Every row comes from one small tree of marks. The marks that hang from a mark follow it in brackets, in alphabetical order. Every link used is in the known rows. Which tree was each row made from?
Known rows
biler{kinupa zesutim{mivef}}: [ -1 -29 -22   1 -21   9 -10  10   2   4  22  19   1  -7  28 -23 -18 -36
  -5  -4  28]
zesutim{biler mivef}: [  8   4 -35 -10  -4 -10 -21 -14 -14   4   2  21  -4  -6  30  17   2 -36
   6  -5   2]
kude{zesutim zosin}: [ -7   2   7  31   3 -19   1  12  17  -6  -2 -13  -7  26 -50   7  27  23
  -4   9  11]
mivef{zesutim{kude}}: [ -5  -8 -24  24  -7   6   3  20  -1 -13  24  -7   8  20  -9 -15  -7 -11
   8  20   9]
biler{zesutim zosin}: [ -4 -24   8 -30 -10 -23  17  -2   5  24   5   4  -5  -8 -18 -24   3 -16
  12   9  29]
biler{zesutim{kude} zosin}: [  0 -37 -13 -29 -17 -20  21 -10   8  30  13  -7  -8  -7 -24 -25   1 -21
  11  16  45]
kinupa{biler mivef{zesutim zosin{kude}}}: [-15  24   6   9   2  22   0  15 -18 -30  -6   2  16   4  21   4 -33   2
 -13 -13 -39]
zosin{kude{zesutim}}: [-11  16   3  38   5  -5   2  10   3 -28  11  -1  -4  -1  -5   7  17   2
  11  -3 -17]
mivef{kinupa{biler} zesutim}: [ 18  -8  -6 -26  -4  11   2  12  -8  -2 -12 -10   5   8   6  -1 -10  28
   3  14 -13]
biler{zesutim}: [ -5 -21 -16   0 -15  -4   2   8   8   3   7  12  -9 -10  -9 -23  -2 -12
   6  10  23]
kude{zesutim}: [  6  -3  13  20   3 -14  14  14   5 -18  12   1   0  14 -19  -5  16  17
   8  -1   5]
kude{kinupa{biler}}: [  7  19  24  10  11   7  -5 -12  10  -6 -14  -3 -12 -10   5   2   6  31
  -5 -13 -10]
zosin{kude{kinupa zesutim}}: [-13  28  31  53  22   3  -9   7  12 -21   6  -1   0  -2 -10  19  30  21
   9  -6 -29]
biler{kinupa zesutim{mivef} zosin}: [  0 -32   1 -30 -17  -9   5  -1   0  24  20  10   6  -6  19 -24 -14 -39
   1  -5  35]
zesutim{kude{kinupa{biler}} mivef}: [ 17 -17 -13   3  -2   6  -2 -23   0   6  14  -5 -11  -6  12  14  -1   0
   1  -8   6]
zosin{kude{kinupa{mivef} zesutim}}: [-15  29  37  43  24   7  -3  21   1 -21   4   7  12   5 -14  12  24  14
   2 -17 -42]
mivef{zesutim{kude{kinupa}}}: [ -7   2   1  38   8  12  -6  18   7  -7  20  -8  11  20 -14  -4   5   6
   6  17  -2]
biler{zesutim{mivef} zosin}: [  1 -40  -3 -38 -13 -26  14  -7  -8  28  20  12  -1  -6  -5 -11  -3 -34
  16   4  27]
mivef{kinupa zesutim{kude} zosin}: [ -1 -26 -26   3   3  13   4   4   0   4   1 -18  23  26  -1  15 -15  16
  -2  39   8]
zesutim{biler}: [  2  23 -23   0   0  -6 -16  -9  -1  -1 -15  12  -9  -8  15   3   7 -15
   1   2   5]
zosin{kude}: [-20  21 -18  32   2   3  -6   1   0 -22   3   1  -8 -13  13   1   2 -17
   8   1 -16]
kinupa{mivef{zesutim{biler} zosin{kude}}}: [-27  37  -8  20  11  16 -20  18 -18 -20  -7  16  26  10  22  16 -17 -23
  -9   0 -37]
kinupa{biler mivef}: [ 10   8   3 -20  -5   4  16   6 -13 -15 -12   7  -3  -5   7 -19 -18   3
 -10 -23 -12]
kinupa{biler{zesutim} mivef{zosin}}: [  2 -15   1 -26 -12   8  12  -1  -7  -2 -14  13   0 -11   6 -14 -31   4
 -19 -13   7]
zosin{kude{kinupa{mivef{zesutim{biler}}}}}: [-24  50  13  34  22  20 -31  21  -8 -13  -6  16  17  -1  12  14  10 -13
  -1  -8 -51]

Which tree is each row?
[ 16   6  -6   6  -3  -4 -16   3  -5  -8  10  16   4   8  26  10   8 -14
  -3 -14   8] : kude{zesutim{biler{kinupa} mivef}}
[  8  17  44 -14  14  -8   7 -20   7  11 -16 -10  -8  -9  -3   2   9  27
  -1 -12  -5] : kude{kinupa{biler{zosin}}}
[  5  -1  47 -36   6  -2  12  -1   0  22 -14   7   1 -12 -15 -16   1  14
  -7 -20  -4] : kude{kinupa{biler{zesutim zosin} mivef}}
[ 19 -10  13 -51   0  -4  14   4 -10  13 -15 -17  10   9  -1  -2  -7  24
   7  14  -8] : mivef{kinupa{biler{zosin}} zesutim}
[-25  33  17  38  21  15 -10  12  -1 -16  -3   9   9  -7   4   7  10  -6
  -1 -13 -41] : zosin{kude{kinupa{mivef}}}
[ 11   2  -2  13   2  10   0 -18  12   1  -3 -14 -16  -9  -2  -1   5  20
  -5  -2   8] : zesutim{kude{kinupa{biler}}}
[ -5  12 -51  11  -8  -7 -24 -19  14  17 -17 -13 -20   4 -18  12  16 -16
 -11  18  26] : zesutim{biler kude{zosin}}
[ 21 -45 -18 -54 -26 -15  18 -27  -6  28  13  -6 -19 -19   1 -12 -14 -20
   7  -3  37] : kinupa{biler{zesutim{kude mivef} zosin}}
[  0  32  34  34  15   7  -8  -3  10 -21  -5  -7 -11 -13  -2  19  21  34
   2 -18 -31] : zosin{kude{kinupa{biler} zesutim}}
[ -5 -13  -5   1  10   9   1  11  -4  -2  -8  -7  27  26   4  17 -13  21
  -1  32  -7] : mivef{kinupa zesutim zosin}
[ 24 -13   7 -59   0 -13  20 -21  -4  21 -27 -16  -6  -9   2   1  -1  24
   4   5   5] : mivef{kinupa{biler{zosin}}}
[ 17 -32   1 -56 -20 -19  14 -19  -9  23   6   4 -15 -20   6 -11 -13 -15
   7 -10  22] : kinupa{biler{zesutim{mivef} zosin}}
[ 19 -42 -29 -39 -14  10   8 -28   7  22 -21 -14  -8 -14   7   9 -19  26
 -11  22  29] : mivef{kinupa{biler{zesutim{kude}}} zosin}
[-16  -5 -29  33  -7   2  -7  19   9  -3  14 -19   1  30 -33  -6   2  -5
  -2  28  13] : mivef{zesutim{kude{zosin}}}
[-12  44  15  -1  20  -9 -21 -22   2  15 -20   2  -4 -19  12  21  23 -13
   6  -4 -18] : zesutim{biler{zosin{kude{kinupa}}}}
[ -1  20  -4  18   3 -19 -18   1  14   3 -18  -5 -12  18 -37  20  33  13
  -8   7   9] : kude{zesutim{biler} zosin}
[ -6   2  -7  30   2  -7  -1   6  -7 -24  25   6  -1   0   7  19  12 -14
  15  -8 -18] : zosin{kude{zesutim{mivef}}}
[ -2 -44 -39   7 -23  15  -6  -9   8   9  25   7   5  -3  29 -10 -29 -33
 -14   7  46] : biler{kinupa zesutim{kude mivef{zosin}}}
[  5  21  32   1  14  11   3   4  -2  -7 -16   6   2  -4   1  -5   0  22
 -12 -24 -23] : kude{kinupa{biler mivef}}
[  5   8  30 -39  -2  -5  24  19 -21  -4  -2   0  15  12  -5 -23 -20   0
  -2 -15 -17] : kinupa{biler{zosin} mivef{zesutim}}
[  3   2   9   8   9  16   8 -15   4  -1 -10  -8   3   1   1   6 -11  20
 -18  -9  -2] : zesutim{kude{kinupa{biler mivef{zosin}}}}
